Each row was made from one walk, in order. Every step used is in the known rows, and no mark comes twice. Write each row's walk.
Known rows:
tezed/nulut: [  4  22  39  23   5 -10  20  20  27  38  13  -7  22 -11  -3   1  -2 -28
  28 -16 -10   1 -28 -35   8 -34 -24  13   3 -40  -2]
mugem/nulut/domag: [ -5   3  41   5   8 -31  29  -8  11  18  10   3  19 -12  12  -4  11  -6
  35  -6   5  -2 -56 -16  -7 -50 -24  13  -7 -24 -20]
suzak/gagu/tezed/nulut/pameto: [  4  14  60  18   0  17  64  19  23  11  15 -13  13  -9   9  30   9 -36
   8   8 -23  -4 -38 -30  20   4   9  26 -12 -33 -10]
pameto/tezed: [  3   0  21   4  -4  -5  32  14  13  -4  -8  -7  12 -14 -19  -4  14  -6
  27   0  -3  -9 -23 -24  -2 -29 -10  29  -8 -19  -5]
fedid/gagu/mugem/nulut/kopa: [-45 -14  32  44  33 -16  31 -15  15  16   4   3   5 -11  -5  -9 -20 -13
  20  -9  -8  16 -49 -37   0 -56 -22  10  13   0 -41]
pameto/tezed/nulut/mugem/gagu: [ 40 -17  45   9  31   5  12  42  31  30  -8 -24  19 -34 -10  -3  11 -19
  -5  -6  -7  14 -44 -48  -8 -25 -43  36  -9 -17 -21]
suzak/gagu/fedid: [-37  -4  -5  28  25   3  26   5  37   4  23  32  -2  -3 -16  34   6 -22
   3 -14   6 -14 -19 -43  17 -38  27  29   0 -26 -14]
suzak/gagu/tezed/nulut: [ -5  10  58   5  22 -11  53  10  22  21  11   6   9 -14 -10  36  11 -42
  10  -4 -19  -6 -29 -32  17  -7  14  25 -14 -38 -10]
suzak/gagu: [-21  -3  17  12  15  -4  32   4  29  -1  20  19   8  -3  -6  33  16 -17
  12 -10 -16  -4 -22 -32  13 -39  18  31  -6 -29 -16]
retu/nulut: [  4  21  40  37 -13   0  35  32  39  16  15  15  15  -1  22   8  -5 -27
  32 -16  -8  -7 -18 -29  10 -37  -3  12   4 -30  -6]
pameto/nulut/mugem: [ 42 -13  38   7  17   2   1  30  42  25   5 -20  14 -13   9  -4   0 -27
  21   0 -21  -2 -38 -37   3 -29 -25  17  -7 -42   1]
retu/nulut/mugem: [ 53   6  41  35  -4  11  25  44  47  15  19   7   9  -4  38   3  -2 -15
  30  -7  -6   7 -32 -43   5 -31  -9  26  -6 -35  -5]
fedid/gagu/vifil: [-42   5  -7  25   4 -10  15   6  20  -5  25  10   6   1 -46 -14   4  -5
  10   7 -10  24 -19 -45   0 -55  -7  36   6 -20 -15]
suzak/gagu/mugem/nulut/pameto/tezed: [ -3 -22  14  31   6  25  48 -24  15  -4  -5  -6   9 -23  15  24  -8 -20
   3  13  -6   9 -61 -32   2 -29  16  38  11  -2 -40]
vifil/gagu/tezed: [-26  -2  55   6   2 -16  51  11   5 -18  22 -17   6   2 -28  -2  29 -13
  18  -7  -7 -17 -17 -28  11 -13  24  21 -25 -31  -3]
fedid/gagu: [-24   0  21  21  11   1  18   7  22   4  21   4   7  -4 -39 -16   9  -1
  23 -14 -10   6 -26 -42   9 -45 -13  27  -5 -16 -15]
vifil/gagu: [-29   1  19  24   3 -11  24  14  19 -11  30 -12  11   2 -16  -1  19  -9
  25 -18 -11  -9 -17 -36  13 -41   7  20  -9 -33 -11]
nulut/mugem/gagu: [ 20 -24  50   3  21   4  15  34  34  12  20  -7  12  -5 -16  -6  24  -2
 -14 -10  -4  18 -33 -49  -2 -39 -18  34 -16 -18 -16]
vifil/gagu/tezed/nulut/pameto: [ -2  18  61  30 -13   9  55  28  12  -1  24 -44  18  -5  -2  -1  11 -26
  20  -2 -16  -4 -33 -32  16   0  -3  16 -16 -35  -5]
fedid/gagu/tezed/nulut/domag: [ -8  17  76  21  26 -36  38  25  14  16  15 -10  12 -22 -30 -20   9  -9
  32   6  -6   4 -52 -34  -3 -19 -27  26 -20 -20 -14]
vifil/gagu/mugem/nulut: [-28 -16  28  35  18 -12  24 -24   6   6  19 -10  10  -6  -7   1  -3 -20
  14 -18   2   4 -43 -43   3 -51  14  14   9 -22 -32]
gagu/vifil: [-25  12   6  15 -12 -18  21   9  20   1  20   9  12   3 -22  -4   4 -12
   9  12  -2  17 -14 -35  -2 -48   1  31   4 -36  -2]
tezed/gagu/fedid: [-37   2  23  30  27  -9   7  -2  30  32  14  19   3 -15 -30  -1   2   5
 -16 -15  24  -5 -19 -50   9 -31  22  24   7   4  -3]
mugem/gagu/tezed/nulut: [-18   4  91  -2  21 -15  44  28  20  36   4 -13  20 -12 -31   0  17 -34
 -17 -12  -2  -3 -30 -39   4 -12 -19  15 -17 -25 -11]
fedid/gagu/tezed: [-23  -3  58   3  12  -2  46   4  10  -7  14  -1   1  -1 -48 -16  21  -5
  15  -3  -5  -4 -27 -35   9 -18   3  28 -22 -13  -7]
pameto/tezed/gagu/suzak: [-24 -19  21   6  42 -20  14   7   8   3  -8   9  12 -33 -45  -8   6  15
 -10   4 -22   5 -15 -27  16 -31   5  34   4  19 -24]
mugem/gagu: [-30 -10  47   5  12  -6  25  24  27  17  14   1  17  -2 -33  -2  21 -14
 -12 -15  -3   1 -20 -38   4 -44 -13  19  -9 -18 -15]
tezed/nulut/pameto: [ 14  27  42  32 -16  18  31  27  29  28  17 -25  24  -7  10  -2  -5 -21
  26  -6 -15   8 -37 -33  11 -21 -30  14   5 -32  -4]
gagu/mugem: [-11   3  43  31   4 -11  20   5  22   9  16   3   8  -3 -18  -7  -4  -6
  10   0   4  11 -29 -47   1 -40  13  24   9 -26 -10]
retu/nulut/mugem/gagu/suzak: [ 24 -28  47  27  46   6  18  57  46  11  21  17  14  -9   4  -3   3 -15
 -16  -9 -29  18 -24 -46  19 -45 -19  27  -1 -15 -41]
fedid/gagu/mugem: [-26  -6  35  44  17  -7  13   1  21   5  20   5   0  -7 -44 -22  -7  -1
  10  -3  -4  17 -33 -59   2 -47   3  34   8 -11 -22]
retu/nulut/tezed/gagu: [  4  13  40  46 -11  20  34  28  36  23  10   8  21 -15  22   6 -10  -2
   9 -11  -6  -3 -29 -32  11 -23   8  26  -1  -3  -4]

Write each row's walk:
[-11 -23  23  36  13  32  29 -22   8   8   9  -8  10 -10 -18 -17 -13  -5
  14 -12  -1  16 -62 -40   1 -43 -10  30   2 -14 -34]	fedid/gagu/mugem/nulut/tezed
[-10  18  74  23  16 -49  45  32  10   2  22 -27  15 -20  -9  -6  18 -17
  35   2  -7  -9 -44 -31  -1 -13  -5  19 -22 -35 -12]	vifil/gagu/tezed/nulut/domag
[-23   7   5  25 -18   2  27   7  14  -3  -1 -13  16 -21 -18  -9   1  14
 -16  32  -2  25 -26 -36  -6 -25   5  47  11  16  -9]	nulut/pameto/tezed/gagu/vifil
[ 55   3  77   0  13  -4  35  27  23  26  10 -19   8 -14   3  -7  12 -22
  15   2  -7   9 -41 -42   2   2 -13  27 -21 -40   3]	gagu/tezed/nulut/mugem
[-35 -12   9  23  31 -18  19  19  12 -19  31  -1  13  -1 -33  -4  15  -6
  18 -16 -33   0  -6 -29  31 -49   5  21  -3 -28 -29]	vifil/gagu/suzak
[-20 -15  39  29  32 -38  35 -22  22  10  14  20   9 -17  12  24  -4 -13
  14   7  -1  11 -66 -36  -8 -52  19  30   7 -19 -43]	suzak/gagu/mugem/nulut/domag
[  6  20  75   3   5 -16  47  18  15  29   4 -10  16 -11 -14   0  10 -31
  20  -4  -5  -6 -29 -28   9  -5 -10  15 -14 -39   5]	gagu/tezed/nulut
[-43 -16  24  36  34 -21  47 -19  23  16   5  13   5 -10  24  39 -13 -31
   9  -4 -14   4 -47 -29   7 -51  12  13  12 -14 -45]	suzak/gagu/mugem/nulut/kopa
[ 10   6  20  16 -26  21  41  20  17 -12  -1 -25  16 -13  -1  -8  11   1
  25  10  -4  -1 -33 -19   1 -20 -14  30  -5 -13  -5]	nulut/pameto/tezed
[-33   4   3  14   4 -27  14   0  13   4  -5   3  13 -29 -34  -4   3   6
 -14  19   1  17 -18 -39 -11 -34  11  46   9  12  -7]	pameto/tezed/gagu/vifil
[ 13  16  28  17   6 -10  27  23  18  25 -11 -16  22 -28  -8   2   0 -25
  32  -5  -8  -4 -32 -30   0 -25 -32  19   1 -27  -5]	pameto/tezed/nulut
[-18 -22  24  17  41   8   6  20  26  26   0 -12  23 -26 -20  -7  -9  -9
  -8  -1 -40  -3 -26 -21  28 -33 -11  19   2  -9 -16]	pameto/nulut/tezed/gagu/suzak
[-13  26  38  50  -6 -17  46  50  43  16   9  12  16  -1  43  17 -13 -28
  42  -9 -13 -10 -18 -18  12 -41 -20   0   5 -25 -14]	retu/nulut/kopa
[ 17  22  76  14 -18  14  55  26  16  18   9 -31  21  -5   2  -4   6 -25
  14   8 -10   0 -36 -25  12   5 -15  15 -12 -32   4]	gagu/tezed/nulut/pameto
[ 54   6  43  19  13   1  10  30  34  37  19 -13  17 -16  11  -2   0 -18
  24  -8  -9  17 -42 -48   3 -27 -30  26  -3 -41  -1]	tezed/nulut/mugem
[-36   8  87  10  29 -30  57  44  25  34  -4 -19  18 -15  -8   9  11 -38
  -5  -7 -14  -4 -29 -24   5 -16 -32   3 -17 -19 -16]	mugem/gagu/tezed/nulut/kopa
[ -6   9  90  11  -2  16  55  37  22  27  10 -34  23  -9 -14  -4  14 -30
 -18  -1 -10   3 -37 -35   9  -2 -22  17 -14 -20 -11]	mugem/gagu/tezed/nulut/pameto
[  4 -15  32  25  -4  25  35 -18  11  13   5 -10  17  -5   7  -7 -11 -10
  14  -7   6   9 -57 -30  -1 -35   1  23   3 -27 -20]	gagu/mugem/nulut/tezed
[ 24 -10  18  15  18  -9   9  39  31  23  -2 -16  17 -31 -19  -6   5 -24
 -19  16  -4  33 -40 -55 -18 -37 -37  43   0 -22 -22]	pameto/tezed/nulut/mugem/gagu/vifil
[-28  15  57  18  27 -25  67  27  29  20   4   2   8 -17  14  44   3 -46
  17  -1 -26 -12 -29 -17  17 -11  -1  14 -13 -29 -18]	suzak/gagu/tezed/nulut/kopa
[ -4  12  18  61  -6  24  30  28  41  18  -4   2  13 -28  20   1 -19   0
  -5   4  18  -9 -32 -43   6 -14  11  27  14  21 -11]	retu/nulut/pameto/tezed/gagu/fedid
[-19  -6  53  -7  14  -8  60   2  19  -8  13  12   1   1 -16  27  24 -24
   5   1 -13 -14 -22 -26  14 -13  36  33 -23 -28  -8]	suzak/gagu/tezed
[-27   3  30  12  11 -17  46  -5  14  22   0  -3  15  -3  24  11  -1 -21
  31 -15  -7  -8 -37  -7   5 -47 -28  -3   0 -23 -21]	mugem/nulut/kopa
[  6   1  20  15  -7  22  24  28  31  18   2 -28  21  -8   1  -1  -5 -29
  28  -5 -23 -19 -39 -15   6 -28 -23  12  -8 -46   6]	pameto/nulut/tezed
[-27 -10  83 -13  14 -11  52  18  16   6   6  -7   9   0 -39  -6  32 -17
 -20  -6   3  -7 -21 -31   4 -18   5  23 -25 -15  -8]	mugem/gagu/tezed
[-29  -6  30  47   9 -19  20  10  19  -9  30 -11   7  -3 -23  -7   4  -9
  15  -9  -3   6 -24 -52   6 -42  26  24   4 -26 -18]	vifil/gagu/mugem
[-29   9  32  22  14 -25  23  37  39  26  -3 -19  20 -12  12   9  -7 -38
  35  -4 -28 -19 -27 -11   8 -41 -36  -8   2 -31  -6]	pameto/nulut/kopa
[ 43  -8  62   3  31   3  45  19  31  19  14  -1   3 -18   7  30  13 -33
   6   2 -20   7 -43 -44   9  -2  10  36 -22 -41 -11]	suzak/gagu/tezed/nulut/mugem
[-39   3 -10  19   6 -16  29   4  29  -8  27  24   7   3 -17  32   8 -24
  -2  10 -18  13 -16 -40   6 -49  24  40   7 -35 -17]	suzak/gagu/vifil
[-24  -8  27  34  23 -12  30  -2  32   2  22  19   0  -6 -13  26   0 -19
   1   1 -11  11 -29 -50   8 -41  38  35   9 -23 -26]	suzak/gagu/mugem
